Each row comes from the steps of one path. Every step used is in the known rows, and no mark comes twice. Write the path behind each row, first mark first.
Known rows:
T > F > Q > U > V > W: -54  20  -19  -11  -2  26  6  1  -14  -35  17  54  -26  25  -18  3  14  -5  1  -18  -9  -46  -3  30  -12  -16  -31  -12  1  -35  2  10  11  17  -50  -18  10  -16  -14  -3  -11  -36  0  11  -12  -23  3  -27  -32  -1  34  43  17
L > T > V > F > Q > U > P: -46  42  -32  -10  -3  60  -2  -27  -11  -25  -7  42  -25  41  -6  -21  22  32  29  -23  -38  2  -9  4  11  -23  -25  21  -15  -35  7  22  5  15  -80  -2  -3  -7  -40  9  -18  -12  -5  -21  -13  -9  36  -12  -30  -13  13  24  -5
V > W > F > P > Z > U: -38  23  -27  2  -2  3  -14  25  -15  30  4  -7  -7  19  1  19  -4  -9  10  26  -12  -58  12  44  -9  36  -26  -8  -26  -29  -38  30  15  18  -9  0  8  -39  -35  36  4  5  24  17  -27  -23  11  0  -28  7  6  37  8
Q > V > F: -38  25  3  8  -6  27  16  3  -2  9  -7  28  -26  30  10  9  8  -5  28  -4  -11  -6  2  14  -37  -19  -11  25  -32  -3  6  13  -15  6  -25  24  22  -12  -3  24  -16  -14  -13  -2  13  -8  26  -23  -33  -4  21  3  -4
U > Q: -26  17  8  0  10  1  4  20  -8  29  -10  25  4  35  17  5  22  -39  12  -20  -9  -34  -1  17  -41  -23  -13  -5  -16  -24  3  10  -9  11  -8  5  9  -1  -26  0  -17  3  -11  14  -9  14  29  -6  -36  9  17  8  2
D > P > Q > T > F > V: -50  37  -17  25  1  19  12  33  -6  -17  -17  36  -14  12  -13  10  -5  -16  -1  15  -17  -36  -7  -8  -25  -7  -34  -14  -9  -18  16  31  7  -2  -21  0  -13  -39  -27  2  -61  -15  -13  10  1  5  62  -39  -31  -8  45  25  19
T > V: -30  15  3  8  7  21  -4  11  -16  19  1  24  -9  31  26  -14  19  -10  6  0  -16  -27  -7  10  -36  -27  -29  7  -1  -25  5  16  -8  16  -29  12  -8  -11  -27  -1  -28  -1  -9  -15  2  -21  15  -16  -27  -14  22  16  5
Z > U > V > F > Q > T: -20  45  -11  -5  -4  59  -3  1  -17  -7  -9  50  0  43  -16  -18  48  15  42  -23  -27  -18  -14  22  -44  -7  -6  -1  19  -31  -9  -7  12  18  -13  -11  6  -9  -42  9  -7  -18  -3  24  -21  -2  56  -15  -32  9  23  22  -7
P > Q: -23  16  16  13  8  13  -4  27  -12  23  -15  11  -9  20  9  18  15  -29  -9  -1  -8  -29  -3  8  -29  -14  -30  -2  -20  -25  8  6  -10  15  -19  -2  18  -4  -12  0  -24  20  -13  15  -4  10  37  -24  -28  -3  40  32  19
Q > T > V > F: -35  37  -7  3  -15  55  10  -3  -12  2  -9  31  -25  31  4  -13  21  19  32  -2  -34  -10  -4  1  -49  -9  -17  25  10  -2  3  21  -2  10  -39  12  -3  -13  -36  26  -28  -22  -2  -25  -5  -8  22  -19  -31  -4  25  6  -11
L > T > V > F > Q > D: -54  34  -4  -27  -18  57  2  -22  -15  -12  -21  33  -38  39  19  2  29  36  20  -12  -15  0  -23  13  -24  -36  -18  27  18  -17  17  1  6  11  -33  3  3  -5  -14  17  -34  0  7  -4  -32  8  40  -25  -31  -11  6  22  -15
F > Q > D: -44  32  -13  -2  2  41  16  4  -11  20  -19  26  -6  29  18  28  29  6  9  -6  -10  -17  -2  13  -22  -16  -11  7  13  -33  20  -3  -1  19  -6  -2  32  -12  13  -5  -21  10  -1  39  -34  1  19  -21  -28  -4  10  27  -7
Q > V > F > P: -45  41  -9  8  0  49  11  4  -7  9  2  32  -23  16  -2  14  -1  -17  18  4  -16  -8  7  24  -27  -23  -20  26  -41  5  -5  19  -13  -5  -26  12  24  -25  -18  29  2  -15  -5  3  16  -19  25  -21  -33  2  14  16  -15
L > T: -23  15  20  1  -3  21  3  19  -11  17  -11  11  -12  55  23  -7  27  -27  19  10  -10  -27  2  16  -24  -22  -17  -3  -4  -24  0  19  -4  16  -12  11  2  -5  -21  -9  -45  16  -16  18  -10  -1  38  -18  -35  -10  20  15  -2
D > F > P > Q > U > V: -29  9  -14  12  34  24  -1  12  -10  -55  9  42  -6  28  -18  1  5  -64  -11  -1  -25  -38  30  19  -14  -2  -47  -7  -10  -6  1  17  3  4  -17  -26  45  -10  -22  17  8  -6  0  13  11  -11  13  -15  -21  -14  27  46  32
W > F > P: -40  34  -22  14  11  34  2  24  -1  31  14  -1  -5  43  17  22  12  -29  -17  13  -16  -35  14  20  -10  -11  -25  -1  -26  -8  5  26  10  -6  -18  0  6  -21  -31  5  -3  4  0  18  -16  -13  -2  16  -25  -3  10  34  -4
Q > D > F > V > W: -89  2  -21  -15  -4  9  28  11  -14  -23  -14  40  -25  30  30  23  0  -2  24  22  -6  -54  19  33  -23  1  -31  -2  19  20  29  15  12  27  -1  13  26  -54  7  14  -37  8  6  12  -29  -14  27  -38  -26  -19  4  8  0
Z > U > V > F > Q > D > P: -35  40  -45  -14  13  48  9  -5  -18  -13  -4  33  3  36  -12  6  10  14  21  -9  -22  -43  -8  42  -26  9  4  13  -18  -25  -11  2  14  18  6  -6  10  -13  -7  13  -30  11  15  20  -16  8  36  -22  -31  6  0  28  -2
U > Q > V > W: -48  14  7  -24  -15  -12  1  7  -19  19  -20  47  -11  19  22  -1  12  -20  29  -20  -7  -28  1  23  -40  -8  -20  -17  -30  -19  -13  13  -4  10  -18  21  17  -6  -32  12  -23  -7  -3  14  1  11  45  -34  -49  7  27  12  4
W > V > F > Q: -23  24  0  5  6  45  -2  15  -12  36  3  30  -22  19  7  18  29  -11  18  -31  -10  -5  -14  11  -35  -27  -26  26  -10  -3  34  -5  3  -6  -37  12  30  -16  -30  11  -9  -13  -5  10  -12  5  29  -20  -12  19  15  17  0
T > F > Q: -46  35  1  19  6  36  8  16  -1  11  2  29  -22  21  9  29  22  -9  -10  -5  7  -25  -23  3  -24  -34  -24  17  -3  -43  31  14  -5  14  -25  -6  6  -17  1  -11  -26  -12  -10  16  -11  -19  17  -12  -21  -8  26  19  7
W > F > P > Q: -36  29  -6  16  5  21  -8  29  -4  24  1  1  -11  27  8  36  11  -39  -26  13  -14  -34  7  9  -13  -12  -38  -4  -32  -19  5  19  10  -5  -26  -8  13  -17  -32  10  -1  7  -3  22  -12  0  18  3  -20  -4  28  44  16
V > W: -46  8  -1  -12  -6  12  6  23  -21  26  -2  15  -16  25  24  15  8  -9  6  7  -11  -46  5  36  -27  5  -19  -3  -12  -14  -1  20  0  24  -23  15  13  -19  -9  7  -36  13  -4  11  -15  -14  20  -16  -36  3  20  20  3
V > W > F > P > Q > T: -52  35  -15  -5  -28  22  -9  30  -14  8  -12  15  -16  17  0  33  12  -12  -1  13  -35  -44  17  14  -18  26  -37  -29  0  0  -1  22  21  0  -32  -5  11  -27  -47  27  -15  -2  7  32  -28  8  31  -3  -35  2  39  50  9
Z > P: -42  29  -5  18  15  42  3  14  -19  32  9  17  -2  24  1  13  16  -30  5  20  -19  -35  6  13  -19  -7  -11  18  -22  -27  -8  22  6  22  -4  7  13  -12  -1  -6  -11  21  -9  11  2  -8  15  -10  -25  11  9  21  0
T > F > Q > U > Z > P: -51  33  -39  12  14  48  14  11  4  -14  27  44  -19  11  -21  37  6  -6  -3  -6  -28  -26  -21  -4  5  -9  -15  23  -20  -56  8  33  14  11  -32  -17  8  -20  24  -7  13  -23  -3  17  -8  -42  -6  -13  -19  0  14  41  7
D > P > Q: -14  14  -5  18  19  14  -2  36  -18  11  -15  0  2  14  4  22  -7  -32  -8  8  -13  -42  -2  12  -28  3  -25  -1  -40  -25  7  28  -9  2  -10  4  14  -13  -12  3  -55  23  -8  12  1  5  44  -28  -31  2  22  25  28
L > T > F > P > Q > D: -59  35  -7  -1  -11  37  18  14  -6  -8  -17  22  -37  32  -9  34  11  -34  -25  23  -9  -41  -8  10  -3  -19  -27  -5  -10  -12  5  15  3  6  -15  -15  16  -9  -18  6  -32  21  4  25  6  0  18  -20  -34  -13  40  50  0
V > W > F > Q: -59  22  -10  -11  -9  16  -7  22  -10  24  3  16  -18  30  32  26  18  13  5  -5  -5  -38  -1  18  -19  -7  -30  -1  -1  -28  16  17  13  10  -28  6  9  -25  -22  6  -19  -4  5  26  -44  -1  31  3  -24  -6  15  29  7
U > Q > F: -32  26  10  -3  -3  0  7  24  -10  14  -20  42  0  43  13  -4  8  -26  12  -24  -11  -32  3  9  -50  -12  -8  12  -3  -24  -4  18  -1  23  -6  2  25  9  -7  18  -18  -14  -2  9  -17  18  54  -4  -53  14  24  9  1
Q > T: -30  33  -2  10  -7  33  14  20  -9  17  -22  20  2  35  13  2  27  -18  27  2  -29  -23  6  12  -48  -2  -10  -6  18  -15  3  20  0  14  -14  7  9  -13  -15  2  -34  -8  -13  19  -15  -3  21  -17  -37  -5  24  16  -4
D > F > P > Z > U: -16  20  -11  18  33  26  4  17  -10  -3  -1  3  1  15  2  8  6  -43  19  37  -14  -44  12  34  -28  25  -23  21  -18  -33  -22  31  -4  19  20  -13  22  -40  -7  33  0  6  13  9  -8  -31  19  -15  -21  -4  -4  19  15
Z > P > Q > D: -50  26  -14  -1  2  33  8  10  -19  15  -18  21  -8  15  -10  35  7  -22  -11  12  -26  -33  4  7  -17  4  -13  7  -11  -14  -7  10  9  24  1  2  33  -4  11  10  -19  42  5  26  -5  15  19  -26  -23  9  29  43  9
P > Z: -10  9  3  22  10  5  9  20  -2  19  -17  -2  -2  23  21  15  8  -25  19  11  -5  -35  2  12  -32  5  -19  17  -15  -34  -4  19  -13  13  -1  6  18  -20  -6  22  -27  4  -9  4  -14  -11  23  -20  -31  6  18  12  15
V > F > P > Z > U > Q > D: -34  45  -35  -21  -3  20  14  -1  -10  21  -24  15  -6  15  -25  21  2  -11  25  3  -18  -40  -5  32  -25  19  3  16  -29  -8  -39  10  -6  24  9  -14  27  -13  -11  46  14  14  29  17  -15  9  16  -12  -39  30  -2  30  -13
T > F > P > Z > U > Q: -25  42  -13  6  8  3  9  24  -3  22  -5  17  -2  12  -18  9  8  -42  4  3  2  -52  -16  25  -28  1  -16  5  -38  -51  -33  26  -4  19  -5  -23  11  -24  -29  24  5  -2  13  11  7  -15  23  -4  -32  22  24  28  4
Z > P > Q > D > V: -26  22  -22  -4  -2  29  30  2  -16  16  -10  20  -1  13  5  39  17  -20  -5  13  -17  -43  0  -5  -26  -6  -23  -7  0  -19  -2  8  12  21  4  -5  20  -15  6  19  -40  25  -1  19  -5  18  35  -32  -36  0  29  42  15
Q > T > V > W > F > P: -61  38  -32  -9  -26  35  -16  9  -19  14  5  29  -16  23  13  3  13  3  13  13  -41  -42  14  21  -28  7  -34  -13  12  -3  -4  33  25  -5  -42  6  -13  -35  -64  21  -23  -21  12  -1  -22  -17  11  -4  -30  -14  24  32  -8
L > T > V > F: -36  21  19  -10  -7  36  -3  -6  -18  -2  -5  22  -38  46  17  -16  15  3  22  -1  -16  -18  -17  9  -34  -33  -26  32  -8  -6  3  17  -5  8  -39  15  -18  -2  -37  16  -37  -7  -7  -27  -1  -12  34  -11  -30  -9  20  2  -9

Write each row's path:
-19  19  -4  -2  2  34  38  7  -7  15  -1  7  -17  29  24  23  16  -11  15  9  -4  -29  -9  5  -47  -19  -20  16  -11  -7  16  11  -6  15  -18  6  0  -16  -10  33  -40  -13  -10  -11  -10  -5  30  -4  -42  -7  14  -1  3 | D > V > F
-46  25  -42  0  13  42  -1  11  4  -1  22  21  -4  34  3  31  9  0  -2  -12  -39  -18  -4  0  7  8  -8  11  -22  -49  1  26  27  4  -30  -13  8  -22  9  0  31  -19  2  33  -28  -23  1  5  -14  -2  1  38  2 | W > F > Q > U > Z > P
-37  33  -24  19  16  21  -8  24  0  -2  5  8  -14  37  -18  15  -2  -36  -20  3  -26  -24  25  4  -7  -9  -40  -14  -23  -11  -8  21  7  0  -52  -15  25  -14  -19  17  10  -5  7  24  -8  3  -10  5  -25  -6  24  50  16 | W > F > P > Q > U
-43  15  17  13  -2  3  3  33  -11  3  -11  51  -15  36  -5  6  3  -12  1  -10  -7  -16  -1  0  -19  -27  -40  -6  8  -15  4  10  3  22  -32  -1  20  -22  -7  7  -21  -11  -16  12  -13  19  88  -35  -44  -6  46  19  10 | P > Q > F > V
-34  28  2  9  1  50  7  8  -11  13  -7  20  -21  24  13  28  23  8  12  -17  -10  -15  -17  10  -23  -25  -15  30  -12  -28  26  4  -9  11  -25  2  14  -11  -3  14  -12  -9  -9  13  -28  3  29  -13  -27  7  10  13  -4 | V > F > Q
-47  20  8  -13  -11  26  -2  8  -20  17  -8  50  -17  10  27  7  21  6  31  -13  -6  -18  -8  27  -27  -18  -32  -7  -11  -36  10  8  -3  11  -29  13  25  -22  -12  -2  -22  -12  -5  30  -13  -4  46  -42  -35  1  25  17  5 | F > Q > V > W
-30  9  -16  -13  -14  -4  21  22  -8  21  8  0  -13  37  44  29  11  -10  5  19  -1  -60  12  12  -38  -4  -32  -19  -7  -14  13  18  17  13  -24  14  -13  -27  -25  24  -43  -8  -3  1  -32  -2  19  4  -37  -16  20  17  13 | D > V > W > F
-33  33  9  13  3  24  -6  14  -14  18  -10  40  -12  7  -2  15  8  -38  -3  6  -14  -14  3  9  -24  -30  -46  -13  -29  -23  -9  15  -10  -3  -25  -1  32  -12  -23  6  -4  3  -12  31  24  -3  38  -34  -36  0  39  39  11 | F > P > Q > V
-45  38  -8  8  7  53  10  11  -9  20  0  15  -20  21  -2  25  5  -20  2  14  -21  -31  4  23  -18  -14  -21  20  -29  6  3  13  -4  7  -24  -1  14  -25  -15  26  -4  4  -2  -2  -5  -19  12  2  -30  8  6  19  -13 | V > F > P
-37  41  -26  -24  1  46  11  -13  -11  -7  -8  44  -9  46  -8  2  32  19  21  -22  -16  -26  -15  35  -28  -9  2  12  4  -21  -8  -15  9  27  -1  -10  26  -6  -9  10  -1  6  14  26  -23  3  29  -16  -30  4  12  31  -11 | Z > U > V > F > Q > D
-42  17  -18  -13  3  -1  -26  27  -22  9  18  29  -7  34  -9  11  5  -22  -20  7  -21  -68  1  45  -9  11  -36  -32  -23  -26  -29  6  28  10  -24  -14  15  -19  -63  9  8  15  12  26  -10  -3  34  -3  -30  -2  39  60  17 | Z > U > V > W > F > P > Q
-17  35  -13  8  10  39  1  16  -9  22  0  1  -11  12  -20  18  3  -10  22  16  -12  -38  -6  36  -19  10  -12  22  -36  -25  -35  20  -9  21  -8  -5  19  -29  -19  45  11  9  14  -2  -5  -27  17  -10  -29  19  1  18  -6 | V > F > P > Z > U
-59  30  -29  -5  -26  -16  2  15  -5  11  -11  31  -22  23  19  30  -3  5  -1  7  -23  -33  13  20  4  18  -26  1  -48  -17  4  24  15  4  -49  26  15  -23  -44  9  -17  14  -6  16  0  5  46  -18  -33  -15  44  34  22 | U > P > Q > V > W > F
-54  29  11  15  7  22  3  27  -22  5  -4  56  -7  23  -18  9  -1  -10  -5  4  -16  -24  3  -8  -10  -19  -39  4  0  -16  -8  18  14  23  -22  -3  25  -23  -8  9  -8  -5  -8  8  -9  22  86  -39  -37  8  40  26  -3 | Z > P > Q > F > V
-24  13  -4  8  -4  24  12  20  -11  35  1  21  -25  29  13  12  12  -21  14  -4  -16  -19  0  20  -43  -15  -22  23  -24  9  16  7  1  0  -34  21  25  -14  -31  15  -18  -1  -5  -1  6  2  11  -16  -15  19  23  18  0 | W > V > F
-15  28  13  11  -12  24  2  28  -12  12  -26  20  -8  25  3  9  27  -22  13  6  -32  -19  5  1  -39  4  -22  -12  16  -20  8  11  -4  14  -18  1  15  -6  -18  8  -34  3  -14  23  -11  12  44  -25  -37  -7  47  28  15 | P > Q > T
-17  22  -22  14  10  35  7  -9  -9  -40  4  24  -9  22  -35  4  -5  -28  16  -5  -14  -30  13  29  -10  4  -23  25  -27  2  -32  16  -7  -2  -29  -17  24  -20  -26  46  19  -25  6  -7  4  -17  2  -17  -33  19  14  32  9 | Q > U > V > F > P > Z
-28  32  -13  14  6  38  -3  0  -14  0  2  12  -18  -4  1  14  -3  -3  13  7  -15  -24  -7  17  -23  -7  -31  44  -24  -14  -13  18  -13  1  -31  2  2  -34  -38  48  -2  -10  4  -30  0  -26  13  -19  -23  8  13  16  0 | T > V > F > P > Z
-16  26  -42  18  6  7  19  4  0  -5  -16  10  9  22  -6  6  0  -14  25  6  -23  -26  23  18  9  24  -12  13  -36  -31  -14  35  -4  20  -37  4  18  -21  -12  17  -11  6  -5  0  -1  -20  12  -15  -34  -2  19  27  17 | Q > U > P > Z
-35  25  -38  3  9  20  22  16  -11  9  -20  1  6  34  14  17  -1  -14  9  26  -21  -45  14  31  -32  16  -1  4  -23  -6  2  26  2  9  11  12  13  -22  17  6  -60  25  5  15  -6  -2  7  -21  -33  1  -6  19  1 | Q > D > P
-41  35  -8  12  -5  24  1  8  3  16  -5  29  -11  37  25  13  33  -3  12  -16  -1  2  4  3  -32  -29  -29  7  -15  -36  14  8  5  -5  -28  14  17  -17  -17  -4  -8  -23  -10  34  -19  2  35  -10  -24  -15  17  20  7 | W > F > Q > V
-50  8  -15  2  10  25  30  12  -1  -11  -16  13  -17  40  29  21  13  -28  11  23  -14  -37  20  23  -37  9  -11  20  6  2  22  16  1  26  17  9  33  -20  23  17  -32  14  8  12  -18  -14  -3  -14  -20  -21  0  15  8 | Q > D > F
-24  16  -14  -12  -6  -2  -21  13  -16  6  3  19  0  34  13  8  26  8  20  -11  0  -47  -6  43  -19  23  -23  -6  -5  -59  -25  6  19  18  -13  -8  10  -31  -47  20  1  -11  13  29  -42  -2  46  -15  -25  8  27  37  17 | P > Z > U > V > W > F > Q
-2  14  2  10  13  5  2  26  -11  31  -14  -2  6  27  4  -7  13  -16  26  14  -5  -35  -3  27  -33  15  -11  4  -17  -53  -28  19  -11  32  0  3  17  -17  -10  17  -17  15  0  13  -12  -16  21  -20  -31  5  19  19  10 | P > Z > U
-35  42  5  12  -7  46  0  20  -19  17  -15  27  -3  14  -11  20  23  -27  12  7  -38  -21  4  -4  -30  10  -15  -2  10  -30  -7  20  9  16  -14  -3  14  -6  -21  3  -22  17  -8  25  -1  14  44  -27  -28  13  40  40  9 | Z > P > Q > T
-12  2  -3  -11  5  -15  -11  15  -23  0  0  23  3  29  3  -8  10  -12  31  2  -6  -66  -2  49  -29  27  -17  -8  -10  -35  -43  6  5  29  2  0  13  -20  -40  19  -14  8  2  13  -12  -26  43  -32  -37  9  29  30  17 | P > Z > U > V > W
-59  21  -58  -23  -6  9  3  5  -14  -15  1  24  -1  38  17  25  2  10  2  -2  -18  -54  8  41  -10  19  -12  -11  -13  -12  4  9  32  -5  -1  5  6  -31  -17  6  -47  2  14  31  -42  14  27  -16  -28  -4  5  43  7 | U > V > W > F > Q > D > P
-56  18  -5  16  3  1  6  27  1  24  3  16  -11  49  22  5  13  -5  -1  8  -1  -25  9  7  -21  -35  -30  -2  -6  -5  14  12  12  4  -27  13  -6  -41  -27  -9  -16  -13  -14  17  -24  -3  29  -3  -25  -19  14  15  -4 | W > F > V
-56  11  -17  -4  -13  -1  5  30  -12  27  7  0  -21  40  28  27  5  -3  4  10  -12  -49  12  31  -20  9  -19  -3  -17  -8  4  20  15  14  -28  18  5  -22  -20  12  -26  0  1  7  -26  -7  5  4  -27  -6  16  26  7 | V > W > F
-42  16  -30  -9  -3  22  15  17  -6  10  -7  25  -11  13  0  57  -1  -12  -13  5  -38  -36  -14  9  -4  8  -7  21  -24  -21  2  8  17  15  6  -2  21  -15  18  7  -1  34  -2  26  -8  -3  27  -28  -24  2  24  52  8 | U > Z > P > Q > D
-51  23  6  11  2  13  14  26  -7  7  -3  49  -7  49  7  -7  6  -5  9  1  -8  -23  5  12  -28  -29  -31  0  7  -14  2  16  5  22  -28  8  17  -31  -9  6  -20  -22  -14  1  -23  3  71  -26  -42  -9  22  6  -7 | Q > F > V
-14  19  -9  20  12  24  5  17  -7  21  -10  2  2  8  7  20  2  -40  8  19  -8  -27  4  23  -17  2  -30  14  -19  -21  -16  26  -13  4  -3  -6  20  -35  -15  26  -8  9  -5  10  -6  -21  18  -19  -32  12  13  29  3 | F > P > Z
-36  16  -13  -10  -8  6  5  24  -14  20  11  -1  -12  10  21  43  4  -26  -21  20  -8  -59  7  12  -16  -1  -60  -28  -16  -18  6  14  17  -2  -30  -10  2  -33  -40  33  -29  -1  3  6  -15  5  41  2  -39  -11  29  44  24 | D > V > W > F > P > Q
